Every row comes from one small tree of marks. The marks that hang from a mark follow it in brackets, in alphabetical order. Every link used is in the known rows. Which tree was each row made from?
(in the rows, 128 means zero)
Known rows
F{P{Y{N{W{K}} R}}}: [126 107 133 155 100 128 158  91 174 140 202 161  63 117 112  86 187 135
 106 114 113]
F{P{Y{N{R}}}}: [137 120 130 143 110 112 143  99 137 110 165 164 102 113 129 127 171 137
 104 105 109]
P{Y{K}}: [149 123 118 128 112 103 130 130 193 140 130 159 138 165 153 124 155 127
 125 146 125]
W{K{Y{N}}}: [138 112 102 120  89  98 134  93 136 127 144 124  92 112 132 135 132 125
  91 136 142]
W{K{Y{P R{N}}}}: [178 113 121 127  78 124 135  55 154 175 148 152 138 142 117 114 142 106
 129 145 137]
K{Y{N{W} R}}: [146 110 125 123 106 129 134  92 160 112 190 150  95 118 145  78 181 116
 119 124 119]
K{Y{P R{N{W}}}}: [186 112 132 120 109 140 133  77 186 166 164 163 134 135 124  76 176 101
 140 149 118]
F{P{Y{N R}}}: [148 125 149 147 118 127 145  96 169 107 171 146  96 157 129 120 168 123
 135 120 120]
K{Y{P}}: [168 132 119 118 110  96 116  83 166 145 111 125 114 142 138 122 132 113
 139 133 131]
N{R Y}: [137 133 127 128  75  99 134 106  76 125 151 179 127  77 140 121 121 130
  97 117 126]
N{R W Y{K P}}: [148 109 134 133  62 104 145  91 140 139 177 242 116 114 149  77 192 120
  96 104 106]
Y{K N P R}: [148 103 159 142  91 150 144  69 172 103 173 208 134 208 154 104 217 101
 145  93 114]
K{Y{N R}}: [156 119 127 124 102 119 129  81 144 104 165 138 113 141 148 115 155 112
 129 125 131]
N{R W Y{P}}: [145 127 137 131  76 107 137  94 118 142 167 199 111  76 135  76 167 124
 105 103 107]
P{Y{R}}: [148 139 133 135 115 118 127 110 164 139 152 131 139 148 146 106 143 127
 150 129 123]
P{Y}: [147 138 123 124 127 104 124 133 169 144 120 115 131 129 139 124 129 132
 132 144 127]
N{R{Y} W{K}}: [102 109  99 142  82 111 154  89 137 166 200 151  90  62 118  72 141 146
  85 123 114]
Y{K N R}: [136  99 145 139  99 150 146  96 149  93 182 195 129 187 154 113 198 112
 128 105 120]
K{Y{N{R W} P}}: [149 109 120 123  94 114 132  72 152 122 177 177 106 100 144  77 203 120
 105  95 102]
K{Y{N{W} P}}: [158 112 130 117 114 115 128  91 186 126 147 143  90 123 140  86 188 111
 118 131 117]
N{W}: [119 119 125 127 133 137 132 139 146 137 153 139 111 106 125  93 154 133
 120 131 115]
W{K}: [113 120 115 135 104 119 136 115 116 147 136 130 112 112 115 130 120 136
 107 123 135]

Write each row's tree
[148 104 127 129  99 129 156  87 200 192 155 139 107 107 103  79 150 115
 109 175 126] -> R{N{W{K}} Y{P}}
[112 105 128 133 110 145 144 117 112 106 195 179 121  88 135  83 200 136
  96  91  98] -> Y{N{R W}}
[124 103 147 147  88 153 148  68 155 136 198 177  97 133 125  68 209 119
 123  85 110] -> Y{N{W{K}} P R}
[137 102 129 127 102 118 152 100 191 108 159 155 103 167 153 118 162 113
 111 154 130] -> R{Y{K N}}
[151 115 135 133 100 107 144  82 210 148 136 156 119 182 146 106 152 109
 138 148 126] -> R{Y{K P}}
[134  99 117 132  95 120 146 121 177 117 197 212 127 126 161  81 227 135
  94 109  95] -> P{Y{K N{R W}}}
[115 107 107 135  85 113 146 106 143 141 193 170 109  75 136  80 191 149
  79 102 105] -> P{Y{N{R W{K}}}}
[148 111 120 133  99 139 148 116 177 183 184 157 136 109 115  82 166 129
 113 156 120] -> P{Y{R{N{W{K}}}}}
[144 102 125 125 114 119 142 139 212 119 170 179 113 151 158  89 209 126
 106 141 110] -> P{Y{K N{W}}}
[134  94 124 146 102 118 155 109 179 115 200 218  92 128 137  91 222 136
  87 105  94] -> F{P{Y{K N{R W}}}}
[130  94 127 129 107 126 157 111 208 116 184 166  87 145 149  82 186 117
 102 156 118] -> R{Y{K N{W}}}
[144  99 142 150 108 134 157 106 212 115 206 201  80 168 138  86 219 121
 118 125 105] -> F{P{Y{K N{W} R}}}
[115 115 111 135  58  99 147 106  82 154 184 194  92  40 122  88 139 143
  65 113 119] -> N{R W{K} Y}
[126 107 141 135 104 145 141  89 138 117 187 192 120 108 135  72 219 126
 111  76  94] -> Y{N{R W} P}
[146 123 148 129 112 118 143  74 191 120 142 120 103 154 140 106 153 108
 137 140 126] -> R{Y{N P}}
[146 111 115 113 119 114 129 117 165 116 157 133  88 104 139  95 168 121
 102 146 123] -> K{Y{N{W}}}
[142 120 139 133 117 137 140 117 187 119 192 150 116 131 149  71 197 125
 132 123 109] -> P{Y{N{W} R}}
[151 135 139 131  70  97 133  82  97 133 144 188 129 100 139 112 139 120
 116 102 120] -> N{R Y{P}}
[174 106 138 143 109 134 152 105 193 151 158 194 137 183 124 127 170 113
 130 157 124] -> F{P{Y{K R{N}}}}
[151  91 135 131 109 169 152 122 170 143 188 210 147 156 130  83 197 111
 123 145 113] -> Y{K R{N{W}}}
